What can hang from each mark:
Z756: Z580
Z200: Z580
Z174: Z116 Z466
Z466: Z174 Z334
Z264: Z580
Z312: Z116 Z580
Z580: Z200 Z264 Z312 Z756
Z334: Z466
Z116: Z174

Each row was made from one small tree. The marks that hang from a mark follow it in brackets, in the order of their numbers. Every link used is in the known rows. Write each row's tree.
Known rows:
Z264(Z580(Z200 Z312(Z116))): [-1.170 -1.370 -0.637  1.281  4.651 -1.426 -1.390 -1.128  2.779  1.487
 -1.370  2.790 -3.521 -4.271  3.688  2.574  5.921  0.603 -0.947  0.406
 -3.292 -0.769]
Z264(Z580(Z756)): [-1.812 -0.458 -0.361  0.263  3.470 -1.095 -0.841  1.221  0.167  0.152
 -1.747  4.379 -4.452 -3.780  3.186  1.725  5.321 -0.381 -0.543  0.720
 -5.699 -1.597]
Z116(Z174(Z466(Z334))): [-2.390  1.416 -0.568  0.488  4.114 -2.694 -1.367  0.851 -1.970 -2.807
  0.400  6.058 -2.969 -2.352 -0.605  4.311  2.092  1.340 -2.548  3.314
 -4.032 -4.651]
Z264(Z580): [-1.858 -1.811 -0.362  0.164  4.120 -0.524 -0.258  1.058  0.589  0.241
 -1.667  4.658 -4.422 -4.121  2.129  2.055  4.610  0.571 -0.276  1.296
 -3.158 -1.829]
Z312(Z116 Z580(Z200)): [-1.730 -0.993  0.161  1.332  5.026 -0.626 -0.695  1.221  4.203  0.354
 -2.171  4.356 -4.042 -2.680  2.556  4.279  1.606  0.284 -1.673  2.244
 -2.548 -0.174]
Z334(Z466(Z174(Z116))): [-2.785  1.120  0.700  0.381  4.439 -2.268  0.405  1.400 -3.205 -1.162
 -2.457  5.526 -3.118 -3.725 -1.275  3.599  2.751  0.914 -0.068  4.119
 -4.126 -3.222]
Z264(Z580(Z312 Z756)): [-2.166 -0.232 -0.645  0.800  3.661 -1.493 -1.742 -0.736  0.237  0.211
 -1.652  2.917 -3.672 -4.730  4.368  1.873  7.078 -0.127 -0.978 -0.256
 -5.256 -0.238]
Z312(Z116 Z580(Z264)): [-3.815 -0.612  0.381  1.049  5.307 -0.240 -0.255 -0.202  3.787 -1.382
 -2.100  5.426 -4.669 -2.721  2.470  4.808  2.390 -0.379 -1.398  1.957
 -1.970  2.279]
Z312(Z116(Z174) Z580(Z200 Z264 Z756)): [-2.520  1.867  0.237  1.823  5.441 -1.858 -1.772 -0.303  3.917 -1.610
 -2.790  4.619 -3.325 -1.572  3.648  4.588  0.251 -1.861 -2.485  1.239
 -4.980  0.663]
Z756(Z580(Z200 Z264 Z312)): [-6.925 -0.577 -0.501  1.406  3.653 -2.078 -1.839 -4.998  0.527  2.237
 -0.452  1.560 -1.113 -4.025  4.084  2.462  7.602 -0.211 -0.739  0.388
 -1.526  3.020]
Z756(Z580(Z200 Z264 Z312(Z116(Z174)))): [-5.423  0.372 -0.458  1.698  4.581 -2.187 -2.220 -3.615  2.234  1.153
 -0.608  2.444 -1.563 -3.522  3.609  2.747  5.340 -0.847 -1.542  0.994
 -2.016  2.276]
Z334(Z466): [-4.331  0.342  0.256  0.451  3.097 -1.318  0.790 -0.073 -1.310 -0.076
 -2.303  5.737 -3.431 -3.232 -0.401  4.031  4.480  1.213 -1.095  2.822
 -4.208 -3.205]
Z756(Z580(Z312)): [-5.198 -0.880 -0.658  0.794  3.616 -1.138 -1.598 -1.396  0.126  1.397
 -0.444  2.589 -2.003 -4.921  3.046  1.801  6.909  0.357 -1.160  1.576
 -1.790  1.473]
Z174(Z116 Z466(Z334)): [-2.735  0.442  0.061  1.445  3.579 -2.929 -1.003  0.679 -5.359 -0.502
  1.588  4.724 -2.775 -3.549 -1.639  4.513  5.047  2.242 -1.396  2.476
 -4.225 -1.149]
Z174(Z466(Z334)): [-3.586 -0.035 -0.442  0.282  2.847 -2.434 -0.875 -0.144 -2.559 -1.112
  1.615  5.730 -3.900 -2.499 -0.317  4.507  5.580  2.250 -1.568  3.166
 -4.028 -2.827]
Z264(Z580(Z312)): [-2.336 -1.461 -0.704  0.731  4.330 -0.982 -0.986 -1.000  0.657  0.266
 -1.398  3.204 -3.586 -5.098  3.173  2.215  6.683  0.894 -0.672  0.300
 -2.806 -0.353]
Z116(Z174): [-2.339  0.744 -0.434  0.320  4.640 -2.095 -0.865  0.284 -0.658 -1.923
 -1.611  5.220 -1.657 -3.476  0.346  3.273  0.643  0.543 -2.122  2.738
 -2.496 -3.943]
Z200(Z580(Z264 Z312(Z116) Z756)): [-4.955  1.257 -0.246  0.357  3.683 -1.254 -0.584 -3.659  2.624 -0.115
 -0.457  3.145 -1.961 -4.287  5.456  3.754  4.333 -0.459 -2.568  0.675
 -3.483  3.425]
Z200(Z580(Z264 Z312 Z756)): [-5.886  1.081 -0.390  0.211  3.227 -1.412 -0.604 -4.592  0.980 -0.085
 -0.505  2.503 -1.121 -4.598  5.604  3.566  4.855 -0.210 -2.298  0.192
 -3.193  3.349]
Z756(Z580(Z200 Z264 Z312(Z116))): [-6.052 -0.389 -0.383  1.543  4.025 -1.930 -1.884 -4.200  2.159  2.178
 -0.312  2.127 -1.795 -3.666  3.906  2.681  6.989 -0.482 -1.070  0.760
 -1.850  3.259]
Z466(Z174(Z116) Z334): [ 0.079  0.224  0.025 -0.344  4.260 -3.885 -1.759  0.532 -3.453 -3.171
  0.091  5.159 -1.956 -4.081 -0.827  3.429  1.839  0.715 -0.927  5.075
 -3.683 -2.764]
Z200(Z580): [-3.751 -0.851 -0.170 -0.625  3.505 -0.147  0.767 -0.163  1.314  0.451
 -0.652  4.227 -2.127 -4.426  2.969  3.065  1.638  1.196 -1.854  2.401
 -1.432 -0.308]
Z312(Z116 Z580(Z200 Z756)): [-1.630  0.308  0.178  1.416  4.425 -1.197 -1.394  1.353  3.811  0.376
 -2.390  4.104 -3.932 -2.303  3.676  4.001  2.095 -0.692 -2.036  1.732
 -5.085  0.206]

Which tree is each row?
[-0.819  0.276  0.036  1.570  5.991 -1.014 -1.278  2.165  4.450 -1.096
 -2.608  4.868 -3.566 -2.264  2.061  4.441 -1.069 -0.245 -2.439  2.514
 -2.857 -1.700]	Z312(Z116(Z174) Z580(Z200))
[-4.294 -0.667 -0.487  0.894  4.010 -0.900 -1.701 -0.588  1.892  1.226
 -0.373  3.215 -2.688 -4.607  2.737  1.972  6.311  0.021 -1.494  1.929
 -2.063  1.704]	Z756(Z580(Z312(Z116)))
[-4.106 -0.692 -0.584  1.350  3.875 -1.677 -2.034 -1.590  2.195  2.655
 -0.334  2.157 -1.899 -4.060  3.345  2.071  6.196  0.132 -1.486  1.572
 -2.293  1.232]	Z756(Z580(Z200 Z312(Z116)))
[-7.111 -0.511 -0.440  0.940  3.763 -1.379 -1.535 -3.963  0.094  0.938
 -0.398  2.571 -1.906 -4.536  3.440  2.328  7.602 -0.311 -0.847  0.856
 -1.269  3.472]	Z756(Z580(Z264 Z312))
[-2.006 -0.223 -0.739  1.242  3.525 -2.145 -2.092 -1.934  0.725  1.577
 -1.639  1.829 -2.743 -4.250  4.979  1.956  7.012 -0.136 -0.944 -0.629
 -5.494 -0.499]	Z264(Z580(Z200 Z312 Z756))
[-5.622  0.712  0.012 -0.424  2.915 -1.083  0.181 -2.647  0.921 -0.056
 -0.803  3.974 -1.911 -3.661  4.567  3.346  2.912 -0.437 -1.870  1.179
 -3.591  1.919]	Z200(Z580(Z264 Z756))
[-1.179 -0.021 -0.617  1.326  3.999 -2.007 -2.014 -0.887  2.350  1.431
 -1.481  2.505 -3.527 -3.956  4.738  2.195  6.551 -0.343 -1.362 -0.155
 -5.851 -0.503]	Z264(Z580(Z200 Z312(Z116) Z756))
[-5.916  1.455 -0.551  1.516  3.091 -4.066 -2.409 -7.498 -0.903  1.047
 -0.857  1.105 -0.036 -3.607  5.193  3.927  7.750 -0.472 -1.717 -0.812
 -4.608  2.069]	Z580(Z200 Z264 Z312 Z756)
[-4.047  2.738 -0.485  1.911  4.368 -4.161 -2.862 -5.744  1.293 -0.208
 -1.127  2.306 -0.565 -2.822  4.544  4.295  4.989 -1.274 -2.675 -0.001
 -5.192  0.937]	Z580(Z200 Z264 Z312(Z116(Z174)) Z756)
[-4.766  1.600 -0.346  1.713  3.668 -3.887 -2.373 -6.453  1.213  0.924
 -0.647  1.939 -0.980 -3.184  4.916  4.187  7.029 -0.843 -2.068 -0.264
 -4.979  2.274]	Z580(Z200 Z264 Z312(Z116) Z756)
[-5.129  0.252  0.164  0.973  4.036 -1.126 -0.862 -1.405  0.740 -1.280
 -2.539  4.095 -3.459 -2.908  3.809  4.069  3.842 -0.899 -1.201  0.664
 -3.955  2.269]	Z312(Z580(Z264 Z756))
[-2.111 -1.536 -0.758  1.070  4.263 -1.647 -1.376 -2.052  1.046  1.586
 -1.441  2.099 -2.896 -4.608  3.970  2.368  6.437  0.888 -0.647 -0.060
 -3.072 -0.876]	Z264(Z580(Z200 Z312))
[-3.428  0.624  0.322  1.547  4.580 -1.515 -1.304 -1.074  3.736 -0.080
 -2.361  4.084 -3.869 -1.928  4.106  4.631  2.879 -1.336 -1.651  1.037
 -4.720  2.134]	Z312(Z116 Z580(Z200 Z264 Z756))
[-5.095 -0.017 -0.317  0.137  4.245 -0.690  0.013 -3.841  3.084  0.029
 -0.193  3.498 -1.972 -4.629  4.464  4.093  3.770  0.524 -2.260  1.256
 -0.924  3.152]	Z200(Z580(Z264 Z312(Z116)))
[-3.203  0.964 -0.430  0.046  3.481 -0.839 -0.781 -1.182  2.740  0.335
 -0.483  3.143 -1.920 -4.752  4.960  3.215  3.639  0.238 -2.858  1.403
 -3.915  1.523]	Z200(Z580(Z312(Z116) Z756))
[-5.209  1.179 -0.345  0.634  4.878 -0.827 -0.242 -2.853  2.432 -0.834
  0.361  3.955 -2.537 -3.891  3.680  4.441  2.885  0.744 -2.549  1.242
 -1.537  2.142]	Z200(Z580(Z264 Z312(Z116(Z174(Z466)))))
[-0.966  2.110 -0.022  1.423  4.908 -1.337 -2.055  3.644  2.462 -3.200
 -1.160  6.307 -5.329 -1.613  1.655  4.657  0.792 -0.705 -3.063  2.879
 -6.346 -1.496]	Z312(Z116(Z174(Z466(Z334))) Z580(Z756))
[-6.167 -0.497 -0.341  1.131  4.207 -1.244 -1.565 -3.149  1.804  0.832
 -0.273  3.222 -2.639 -4.210  3.243  2.534  7.078 -0.593 -1.145  1.250
 -1.594  3.623]	Z756(Z580(Z264 Z312(Z116)))
[-6.108 -0.295 -0.559  1.375  3.943 -3.327 -1.472 -7.709 -0.331  1.144
 -0.648  1.487 -0.170 -4.058  3.734  4.376  7.143  0.792 -1.201 -0.091
 -1.436  1.714]	Z580(Z200 Z264 Z312)
[-4.973 -0.895 -0.653  1.272  3.486 -1.725 -1.945 -2.395  0.638  2.669
 -0.568  1.490 -1.192 -4.421  3.657  1.901  6.747  0.397 -1.149  1.124
 -2.011  1.016]	Z756(Z580(Z200 Z312))
[-1.013  0.408  0.075  1.110  6.100 -0.276 -0.944  3.119  4.075 -2.390
 -2.746  5.865 -4.436 -2.813  1.507  4.198 -0.840 -0.265 -2.487  2.845
 -2.635 -1.378]	Z312(Z116(Z174) Z580)
[-4.369  2.083 -0.341  0.442  4.218 -1.434 -1.015 -3.289  2.721 -1.085
 -0.638  3.429 -1.529 -4.067  5.112  3.860  2.700 -0.699 -3.046  0.805
 -3.533  2.499]	Z200(Z580(Z264 Z312(Z116(Z174)) Z756))
[-4.978 -1.044  0.093  1.240  4.584 -1.257 -0.668 -2.647  1.493  0.120
 -2.329  3.368 -2.740 -2.801  3.425  4.602  3.075  0.108 -0.850  0.810
 -1.756  1.572]	Z312(Z580(Z200 Z264))
[-2.797  2.031  0.259  1.424  5.594 -1.207 -1.494  0.739  3.524 -2.937
 -2.827  5.636 -4.205 -2.032  3.033  4.427  0.432 -1.922 -2.529  1.657
 -4.724  0.951]	Z312(Z116(Z174) Z580(Z264 Z756))
[-6.184  1.467 -0.442  1.063  3.212 -3.273 -1.929 -6.136 -1.344 -0.660
 -0.969  2.449 -1.102 -4.176  4.324  3.788  7.888 -0.496 -1.754 -0.224
 -4.317  2.530]	Z580(Z264 Z312 Z756)
[-4.859  0.270  0.119  1.411  3.821 -1.753 -1.271 -2.538  1.121  0.075
 -2.565  3.009 -2.624 -2.437  4.505  4.288  3.689 -0.926 -1.171  0.233
 -4.314  1.902]	Z312(Z580(Z200 Z264 Z756))
[-0.772 -0.333 -0.634  0.944  5.355 -0.974 -1.381  0.452  2.520 -0.776
 -1.579  4.130 -4.143 -4.548  2.752  2.419  4.385  0.210 -1.441  0.962
 -3.229 -1.318]	Z264(Z580(Z312(Z116(Z174))))
[-3.578 -0.659  0.313  1.447  5.237 -0.899 -0.552 -1.284  4.136 -0.001
 -2.112  4.392 -3.929 -2.290  3.069  4.885  2.297 -0.342 -1.351  1.575
 -2.214  1.820]	Z312(Z116 Z580(Z200 Z264))
[-2.423  1.307 -0.561  1.570  3.445 -3.475 -2.554 -3.142  1.263  1.525
 -0.802  1.931 -1.164 -3.649  4.262  3.397  6.135 -0.029 -2.455  0.722
 -5.620 -0.202]	Z580(Z200 Z312(Z116) Z756)
[-2.533  0.944 -0.652  0.319  4.174 -1.059 -0.927 -0.571  2.220 -1.382
  0.851  4.322 -2.596 -4.104  2.891  4.294  2.245  1.346 -3.390  2.594
 -2.628 -0.293]	Z200(Z580(Z312(Z116(Z174(Z466(Z334))))))
[-5.019  1.672 -0.308  1.228  3.734 -2.991 -1.956 -5.091  0.637 -0.730
 -0.698  3.223 -2.030 -3.802  4.059  4.109  7.278 -0.859 -2.142  0.307
 -4.758  2.711]	Z580(Z264 Z312(Z116) Z756)
[-0.634 -0.414 -0.690  1.310  5.278 -1.639 -1.705 -0.639  2.861  0.492
 -1.614  3.058 -3.297 -4.024  3.378  2.599  4.235  0.269 -1.420  0.577
 -3.447 -1.752]	Z264(Z580(Z200 Z312(Z116(Z174))))
